Known rows, with every step that occurs:
natun/keles/kopi/vorukof/dolo: [ 27.0 -18.0 -12.5 -11.2  -3.9 -13.1 -18.0 -13.6 -29.7  -0.6  -2.2  30.3
   0.0 -40.0  42.3  24.2  22.6  22.3 -21.8   3.9  20.7  25.3  38.6  -5.7
   4.2  18.8  43.8  25.7 -32.6 -15.2]
vorukof/dolo/nomisi/natun/keles/riger: [ 39.7  35.2   6.0  -5.0  33.6   3.4 -30.1 -26.9   3.7 -17.9  30.0   2.2
  -0.6   6.3  13.0  39.5  14.7 -16.9  11.3  31.6  14.4  15.0   0.2 -27.5
  -4.2  14.9  -0.3   7.5 -17.7   9.4]
kopi/vorukof/pizu: [-20.8 -14.9  15.3  25.5  41.1 -32.3 -18.9 -23.9   5.5  12.6 -50.1  -5.9
  -8.2 -28.5  38.6  -2.3   7.9  -7.3 -22.2  25.9 -34.3   4.5  13.0 -13.1
  -5.3 -13.1  21.4   5.4  -1.5  -9.5]
natun/nomisi/dolo: [ 29.3  18.4  19.0 -10.2  25.9 -34.2  -1.0  12.8  14.3  -3.4 -20.1   0.3
  17.1 -17.0 -18.1  33.2  11.2 -13.6  -7.7  -2.3 -22.8 -17.2 -19.0 -20.0
 -12.2  -0.4  35.7 -16.0   5.8  14.9]
nomisi/natun/keles/mamuv/vorukof: [ 40.3 -16.4  -5.8   1.2  26.9 -31.2 -24.9 -25.7  17.6 -15.1 -33.1 -11.2
  24.8 -10.2  53.0  -2.0 -13.9   6.4  16.8 -48.2 -24.2 -26.3  11.1 -33.3
   4.0 -27.6  14.9 -26.7   0.2 -30.6]
kopi/keles/mamuv: [ 30.0  -9.0  20.6  22.8  22.9 -16.6 -15.8  -5.9  17.5 -16.1 -19.6  -5.8
  14.9   4.1  10.2 -12.2  -5.6  -7.6  33.2 -15.3 -14.9   2.5  25.1 -14.9
  -2.0   3.3  12.1 -13.8  23.6 -18.2]
keles/kopi/vorukof/dolo/nomisi: [ 17.2  11.2   6.7  -3.7   3.9  14.8   3.2 -15.5 -23.2 -12.9  17.6   3.7
 -19.1 -42.1   9.0  26.6   8.0  24.2 -12.9  41.8  -0.7  25.6  27.2   4.9
   0.1   3.5  27.0   0.5 -27.6   2.2]
zimo/keles/kopi/vorukof: [-19.2 -14.0 -26.2  -9.6  -5.2  -1.0   5.5 -12.6 -19.1 -10.6 -22.2  -0.5
 -13.2 -34.6  28.3  16.1 -12.2  16.6 -31.7   5.6  15.8  29.3  31.4  12.2
  25.2  23.0  29.3  28.0  -0.8 -12.7]
dolo/nomisi/natun/keles/kopi/vorukof: [ 23.9  -4.2 -29.1 -31.9 -16.1  -7.3  14.4   0.3 -24.6 -12.0 -18.1  -2.3
 -18.5 -32.2  34.7  19.1  -0.5   9.7   9.9  13.2  -4.2   2.2  49.7 -15.1
  -7.0  11.7  -0.6  10.8 -21.4 -16.1]
kopi/keles/natun/nomisi: [  9.2  29.6  -3.3   6.4  17.2 -13.4   1.0   2.1   6.1  -9.3   7.3   2.0
   9.1  -7.4   5.9  34.0  14.7  -7.1  13.9  17.4 -16.7  -7.1  25.3 -17.1
 -25.3   0.5  11.4  -5.0  28.8  -4.1]
riger/keles: [-17.5 -28.0  11.6 -10.9  16.0 -38.3 -24.5   0.7  19.5 -21.6  -4.2 -10.2
 -12.2 -16.7   5.1   9.4  -0.7 -13.0  -1.8  12.5 -38.8   8.1 -14.2  -3.7
   4.9   7.7  41.8  -5.2  17.0  -5.4]
nomisi/dolo: [ 24.1   2.3  14.6  -4.5  30.7 -39.8 -19.0  -0.2  26.0 -14.8 -30.2  -4.7
   1.5  -0.9 -17.1  15.7   1.5  -5.6  -7.1  -1.4 -33.3 -15.5 -35.2 -16.1
  -6.9 -18.0  28.6  -3.8   3.7  -2.4]
zimo/vorukof/dolo/nomisi: [  6.6  -6.8  15.5   6.8  28.9  17.5 -29.1 -17.1   7.8 -28.2  29.7 -21.1
  -5.0  -7.3   8.9  23.5   1.1   8.6 -21.1  31.2  -6.4   0.2  -4.5  16.1
  26.1  -2.0  36.2 -25.3  -7.6  -0.4]
dolo/vorukof/kopi/keles/mamuv: [ 24.2 -25.3  10.2  34.7  -4.0 -12.3  10.5 -14.8 -26.3   6.7   1.8 -19.7
   3.4  -3.3  17.3 -21.3  12.4   1.3  15.5 -27.7   7.5  11.0  38.7 -29.5
 -10.5  -5.7   4.0 -24.4  24.6 -12.1]
mamuv/keles/riger: [  4.1  21.9   2.2   1.9  15.0 -25.0 -40.0 -31.3  22.9 -23.0   2.7  -0.6
  13.7   5.4  36.0  13.9 -22.2 -48.8   0.7   4.0   3.6  15.4 -28.2 -10.6
  -9.7   2.4  15.5   1.3  20.6   2.7]
vorukof/dolo/nomisi/natun/keles/mamuv: [ 69.6   3.8  16.3  -6.7  42.1   6.5 -12.5 -14.3  28.6 -10.9   4.7  -6.7
  14.9   5.8   8.7  17.9   8.7  11.5  40.7 -14.6  -3.1   6.8  19.4 -37.7
   3.7  12.5  11.1 -13.0  -2.8 -26.5]
natun/nomisi: [  1.4  10.7  19.2  -2.0  37.3 -20.6  -6.2  16.4   8.9  -8.2  -9.7 -17.8
  16.1 -48.8   0.5  29.1  14.0 -38.6 -15.5   2.0 -17.6  -5.5 -16.6 -10.6
  -2.7  -3.8  37.9 -22.7  20.8   1.3]
vorukof/zimo/keles: [  2.8   6.5   4.5  20.3   5.6 -12.0 -33.3 -23.0  24.8   9.3   8.6 -31.5
  11.6 -24.9   7.6  21.6 -11.7 -14.2  -7.5  -4.0   5.1  18.6 -11.1  -1.9
  22.3  22.6  36.0   8.9  14.1   0.4]
natun/nomisi/dolo/vorukof/kopi/keles/riger: [ 27.2  28.8  -2.6  14.7 -23.2 -30.9  11.0 -20.2 -56.7   6.8  24.6  16.1
   2.4   6.7  -2.2  25.5  26.1  -7.0 -13.6  12.0  35.0   9.8  26.3 -38.6
 -37.4  20.6  -1.7 -16.8  -6.7  47.1]
nomisi/dolo/vorukof/kopi: [ 19.0 -10.4   9.0   4.7  -0.9 -36.4   4.2 -14.0 -22.1   6.8 -15.9 -13.8
  -5.4  -7.7 -10.9   1.6  15.9   7.0 -22.0 -18.6  -6.9  -4.4 -20.3 -29.9
 -18.1 -27.5  20.0 -13.2   2.2   3.3]
mamuv/keles/natun/nomisi/dolo/vorukof/kopi: [ 34.7  24.0 -18.9 -18.4 -23.0 -33.3  19.5 -22.1 -10.0  10.5  10.1  12.5
  12.6  22.4  15.2  26.0   6.7   6.3  -5.8 -31.2  10.3   4.4   2.4 -47.0
 -53.4 -14.1  13.7  -6.0  26.0  -1.7]
dolo/nomisi/natun/keles/mamuv/vorukof: [ 52.8   3.5  -3.7  -4.7  11.6 -10.8  -2.1 -21.8  11.5 -13.8 -12.7 -16.9
  11.7 -11.6  46.1  -0.9 -24.4   4.0  28.2 -31.3 -24.5 -25.4  21.5 -29.3
  -2.1 -13.8   0.7 -37.3   0.6 -25.9]
natun/keles/mamuv/vorukof: [ 39.0 -20.5   1.0   6.3  14.1 -21.0 -15.8 -22.1  11.1  -0.9 -19.2  -1.4
  31.6 -22.6  63.2 -11.4 -22.4   1.7   3.8 -47.4 -17.0 -15.9   6.1 -17.5
  11.4 -12.0  25.5 -25.2  -3.1 -27.8]
zimo/keles/natun/nomisi/dolo/vorukof/pizu: [ -0.2  37.2 -21.4  -1.2  23.9 -20.8  32.3 -30.2   9.7  39.1 -28.4  11.0
   9.0  38.0   6.9  27.1  -3.2  24.8 -30.7  16.4  -3.4   0.8  10.5 -27.6
  -6.7   5.0  12.4  13.3  10.0   2.7]
kopi/vorukof/zimo: [  6.0 -19.3  19.2  35.3  -0.1 -33.9 -33.1 -26.8  -0.5   6.2 -16.1 -27.5
  -8.9 -45.2  19.5  11.8  -0.6 -12.0   4.9   9.4 -24.7  -2.4   9.5 -16.3
   0.6   3.4  24.1   0.0 -26.1  -3.1]
mamuv/keles/natun/nomisi: [ 12.0  32.1  -7.2 -15.4  15.1 -21.9  -7.6  -7.4  29.5 -10.9   1.2  -0.8
  20.5   0.9  31.0  32.9  -7.3 -24.0  10.8 -11.1 -11.5   1.8  -7.1 -16.1
 -28.8  -7.5  23.4  -3.7  43.9 -18.0]
mamuv/keles: [  9.2  -3.0   5.3  -7.5  10.1 -31.0 -38.2  -6.6  25.3 -18.9 -12.4  -5.5
  13.9  -9.5  25.3   3.8 -17.2 -36.6   0.6 -21.8 -11.2  -0.1 -23.6  -2.9
 -12.7  -5.4  41.3 -11.7  35.8 -18.6]

Rows:
[ 21.2 -15.3  -5.2 -18.8  30.1 -35.9 -29.9   7.1  17.3 -10.8 -32.9 -12.6
   8.4 -15.1  18.2  17.8   7.6 -22.8  14.4 -19.8 -19.6 -16.4  -4.7 -27.7
  -2.1  -9.9  21.0  -0.9  18.2 -24.0]	nomisi/natun/keles
[  3.7 -12.0  17.6  35.0  -4.7 -33.2 -16.8 -25.8  -7.7  29.9  -7.7 -43.4
   0.9 -31.9  -2.9  11.7 -10.3 -27.0   7.0  -3.7 -18.5 -16.1 -15.0 -15.5
   9.5 -12.7  29.5 -21.6 -17.2  -6.9]	dolo/vorukof/zimo
[ 37.3 -22.7  11.8   0.9  29.8 -14.4  -5.7  -4.0  25.3  -2.8 -24.3  -6.0
  24.4 -14.5  38.9  -5.2  -5.9 -19.9  23.3 -39.4 -17.1   2.6   1.7 -22.6
  16.7   9.9  16.7   2.5  12.7 -35.8]	natun/keles/mamuv
[ 21.4  11.9  -1.6 -11.5  16.8   3.3  -2.8 -17.6 -18.5 -25.4   0.0  -1.1
 -21.6 -26.6  -2.8  36.4  19.0  31.5   0.0  43.1  -1.6  15.2  34.6 -11.0
 -11.7 -11.8  19.2  -1.5 -29.7  -4.6]	keles/kopi/vorukof/dolo/nomisi/natun
[ 50.7  -9.2   3.0  28.1  -3.9 -33.0 -29.9 -44.9  15.3  21.6   2.7 -14.1
  36.0 -27.0  60.5   0.3 -26.6   0.7  19.4 -42.5 -12.1 -13.8   9.1 -19.3
   9.4  -1.4  22.9 -20.7 -22.0 -11.3]	natun/keles/mamuv/vorukof/zimo
[-20.5 -12.4  -5.8 -10.2  21.2 -26.0  -4.1 -18.5  33.4 -26.9  -4.1  -7.1
 -16.3  13.8  15.3  19.8   0.0   6.5  14.1  21.8 -56.6  12.1 -17.8 -13.2
  -4.1 -11.1  18.5  17.6  24.1 -21.8]	riger/keles/natun
[ 46.2  22.5  -9.8 -39.5  14.2   5.3  -3.2   1.0   3.4  -9.6  23.2  10.3
   5.6 -17.3   5.0  40.1  12.2  16.3   5.1  12.1  17.6  18.5  14.7  -9.5
  -6.8   4.9  22.3   5.2  -9.8  -9.3]	vorukof/dolo/nomisi/natun/keles/kopi
[ 25.8   0.1 -29.3 -35.7   3.4  14.7 -14.1 -18.2  -3.2 -20.7  26.5  -2.9
   9.0   0.2  28.5  42.4   5.2  35.0 -10.5  15.1  21.8   8.4  30.7   7.3
  20.1   5.2  27.6  -0.2 -14.4  -4.7]	zimo/vorukof/dolo/nomisi/natun/keles/kopi
[  0.5 -34.2  17.0   0.4  28.5 -25.7  -5.8 -14.9  37.8 -21.9 -14.0 -11.0
   4.0   4.1  14.7  -1.2  -7.0  -3.8  23.6  -6.9 -42.4  16.1  -3.9 -19.6
  16.6  13.5  25.9  -7.8  17.1 -13.7]	riger/keles/mamuv
[ 23.2   4.1   9.1  -3.0   1.8 -42.8  11.3   1.9 -21.9  14.6 -30.0  -8.2
   3.6 -16.9 -21.4  24.2   4.8  -9.2  -8.3  -6.3 -14.0 -33.0 -10.2 -25.9
  -6.5  -3.9  36.5 -36.5 -17.7   8.0]	natun/nomisi/dolo/vorukof
[ 32.6  13.6  13.8  16.1 -16.9 -50.6   3.6 -18.3 -14.6  39.5  -5.0 -17.4
   8.2 -21.7 -23.2  38.4   0.5 -14.0   8.7  -5.1 -11.2 -27.0  -6.1 -31.6
 -11.9   9.3  35.1 -34.2 -34.5  24.1]	natun/nomisi/dolo/vorukof/zimo
[-20.7 -31.6   2.2   9.1  24.8  -4.0 -25.7 -13.0   4.0 -23.0  14.4 -36.9
  10.5 -23.9  29.5   7.5   9.3  -1.9 -40.4  -9.9  -4.8  10.1  -8.4   3.4
  12.6 -29.0  24.5  -6.9  37.8  -1.9]	zimo/vorukof/kopi
[ 23.9  11.1  -5.1  20.9 -18.7 -31.6  -0.8 -33.5 -45.9  -0.6  14.6   7.6
 -12.3  27.4  -3.2   3.9  20.5   0.8 -11.1  14.3  21.5  11.2  10.2 -33.0
 -26.4  -1.1  -8.5   0.4 -12.3  35.7]	nomisi/dolo/vorukof/kopi/keles/riger
[ 23.3  27.9  -6.9 -11.4  22.1  -5.1  -6.8 -10.7   9.6 -19.8   7.9 -15.1
  -6.9   0.0  22.5  24.9  -4.6 -37.5  18.1  19.3  -8.1   0.5  -5.7 -27.6
  -4.2  11.8 -18.5   7.1  -3.4   2.3]	dolo/nomisi/natun/keles/riger
[ 28.9 -11.5  18.4  24.5  19.7  -4.1  -9.7  -6.8   3.9 -11.0  11.7  -9.6
  17.4  -5.6  17.2  -9.3  14.1   1.2  17.9 -23.1   3.0  30.7  26.6 -22.5
 -18.3  -3.4   5.2  -4.3  42.9  -6.5]	vorukof/kopi/keles/mamuv
[ 31.6   4.6  -0.8 -24.7  18.2 -14.0  -8.2  13.1  13.8 -12.0 -10.6 -21.5
  -8.8 -18.7  14.5  17.1  -0.1 -26.5  22.2  -0.4 -23.1 -12.6   1.7 -24.2
  -6.1   2.1   9.6  -5.6  11.3 -19.0]	dolo/nomisi/natun/keles
[ 18.3   3.3  18.0  21.6  33.0 -23.2 -50.9 -28.3  -3.5 -12.1  10.8  -2.3
  13.1 -35.5  19.2  18.8   7.8   9.2 -32.2   3.4 -11.6 -11.4 -21.4   4.8
  -2.7 -40.3  59.5 -36.2 -11.1  -5.3]	mamuv/vorukof/dolo
[ 12.4  -5.3 -21.6 -30.7   6.4 -12.3   4.3   6.5   2.7  -0.6  -4.7   1.4
  15.7 -35.3  37.9  11.4  -5.2  -9.0 -10.7 -10.1   2.4  14.1  -1.8   4.1
   3.8  -1.2  27.1  20.4   2.1 -15.6]	natun/keles/kopi
[  4.2  -9.9  -8.2 -29.0  -5.7 -10.5  -5.6 -21.1 -20.2 -36.5  17.4  12.2
 -36.0 -10.4  -4.0  41.1  18.3  46.5   5.7  50.1  -9.6  27.2  46.8 -10.5
  -6.9  20.9  31.4   0.6 -27.1   5.9]	riger/keles/kopi/vorukof/dolo/nomisi/natun
[  4.0  15.7  -3.1  14.2  16.4 -20.2 -11.8  -9.1  19.9 -16.0  -7.1  -1.2
  -5.1  11.7   7.8  11.5   4.3   3.7  23.4  16.6 -29.0  -4.2  10.7  -8.8
 -21.2 -17.9   4.5  13.6  28.9 -19.9]	kopi/keles/natun
[ 48.4   2.5  19.0  35.9  22.3 -16.4 -43.6 -36.6  -4.2 -14.7  13.0  17.2
  21.8  -0.8  28.6  -1.1   2.8  30.7   7.9 -10.5   0.8  -2.1  33.1  -7.1
  -6.7 -12.0  38.8 -41.8  -5.8  -5.4]	kopi/keles/mamuv/vorukof/dolo
[  1.3 -15.6  -0.3  31.1 -11.8 -19.0 -32.4 -30.5  -2.6   9.3 -14.3 -23.4
  -8.4 -29.6  23.7  18.6  -7.8  -7.4  -8.0   2.1   2.0  13.2  26.0  -8.8
  21.8  38.2  28.2  15.7 -10.0  -7.2]	kopi/vorukof/zimo/keles
[ 38.2  44.3 -10.7 -27.5   9.0 -39.4  -1.7 -10.5  38.1 -12.2  -8.8  23.3
  21.8  28.3  10.3  37.6  -6.9  -4.0   9.1 -15.5 -20.0  -8.9 -11.4 -31.1
 -40.9  -3.8  23.2   2.3  26.3  -9.2]	mamuv/keles/natun/nomisi/dolo
[  4.5 -30.3   5.7   8.4   7.4 -28.0  -8.2 -30.7   2.5 -19.4  21.4 -10.3
  10.7 -18.0  44.6 -10.4  -3.8  25.0 -14.4 -28.0 -26.1  20.0   5.5 -20.4
  -7.8 -13.6  29.6 -26.1  25.6   4.3]	riger/keles/mamuv/vorukof/kopi
[  6.6 -12.8  -0.4 -21.4 -16.7  -2.9   3.8 -17.2 -28.5 -22.9  28.7  17.1
 -37.0 -24.7  10.8  30.1  10.3  36.9  -9.5  51.8  -5.9  38.5  37.1   5.1
   2.8  35.2  40.7   6.3 -32.3  13.4]	riger/keles/kopi/vorukof/dolo/nomisi
[ 40.0 -19.6  -7.6  -1.7  22.0 -25.7 -15.5 -25.2   8.0  -7.7  -4.4 -10.9
  30.0 -16.6  58.1  -5.3   4.5  14.2  -0.5 -60.8  -5.2   1.3  23.5 -42.1
 -16.0 -30.9   8.4 -17.2  24.2 -19.0]	nomisi/natun/keles/mamuv/vorukof/kopi
[ 28.3  30.8   0.1  15.6  -6.0 -39.4  18.4 -33.8   3.9  33.6  -4.9 -16.6
   6.9   9.0 -18.1  43.3  -0.3   6.4  18.5   5.7 -26.1 -27.2  -4.4 -42.6
 -20.0 -12.7  10.3 -12.7 -29.0   8.3]	keles/natun/nomisi/dolo/vorukof/zimo
[ 28.0  18.7  31.8   4.3  40.8  10.0 -20.9  -3.4  12.6 -15.3  25.0 -13.7
  -6.9 -26.5 -12.4  22.7  11.1  -9.0  -4.8  24.1 -12.9   8.7 -20.0  -1.5
   2.7  -1.2  35.3 -15.9  -3.0  -3.8]	vorukof/dolo/nomisi
[ 28.1   8.0 -17.9  11.8 -21.4 -30.5  14.9 -25.6 -22.8   1.8   1.3   8.8
 -18.3  34.0  -7.7   4.6  20.0  34.3   9.4  -0.4  -7.0  -3.9  20.8 -34.3
 -40.9 -25.7  -6.1   9.5  11.4  -6.8]	nomisi/dolo/vorukof/kopi/keles/natun
[ 20.4   0.4  14.1  28.1  18.6   0.8 -16.5 -34.9  43.4  12.8  -4.3 -32.8
  25.5  -3.8  14.3   9.6 -20.6  -0.7  17.0 -26.5   4.0  26.0   2.1 -18.2
  34.1  26.3  18.7   6.7  12.7 -11.9]	vorukof/zimo/keles/mamuv
[  9.8   4.9   8.4  33.8   5.5 -39.1 -43.8 -36.4  10.0   9.1   9.2 -31.3
  14.9 -43.9  25.6  13.4 -17.0 -10.9 -11.9  -5.3 -26.1 -23.1 -18.5   0.6
  -2.2 -29.2  38.3 -33.7 -14.6   4.4]	mamuv/vorukof/zimo
[  0.6  17.2   6.2  21.9  13.3 -16.9 -27.1 -21.7  -2.7 -22.6   8.9  -0.5
  -0.5   0.8  14.1  12.2   4.0 -32.0   4.9  33.4   1.7   8.9   0.0  -6.5
  -6.4   7.2   1.7   1.6   5.2  16.3]	kopi/keles/riger
[  1.4  18.8   5.8  20.3  12.2 -10.2 -23.6 -17.8 -14.0 -21.2  36.4  -2.6
  -0.6  -6.4  19.2   8.5  17.6 -23.7 -13.8  19.9  20.9  35.9   5.3 -15.6
 -25.1   1.8  -4.9  12.1  27.8  26.9]	vorukof/kopi/keles/riger
[  6.2 -21.5   1.5  22.1 -16.8 -24.3  -9.2  -3.5 -50.5   4.9   7.1 -14.5
  -9.9 -26.7   9.0 -10.4  19.1 -11.1 -10.2  -8.1  10.1   4.8  22.0 -12.9
 -22.6  -7.3  18.4 -18.7  22.8   0.2]	dolo/vorukof/kopi/keles
[ 43.0  33.7  -5.9  24.2 -31.5 -46.6  12.7 -34.8 -16.5  36.3   2.9   4.1
   5.1  27.4 -18.8  38.4   2.9  19.5  37.0  10.0  -7.7 -26.4  31.3 -34.3
 -32.6  10.3   7.5 -13.6 -27.2  20.0]	kopi/keles/natun/nomisi/dolo/vorukof/zimo
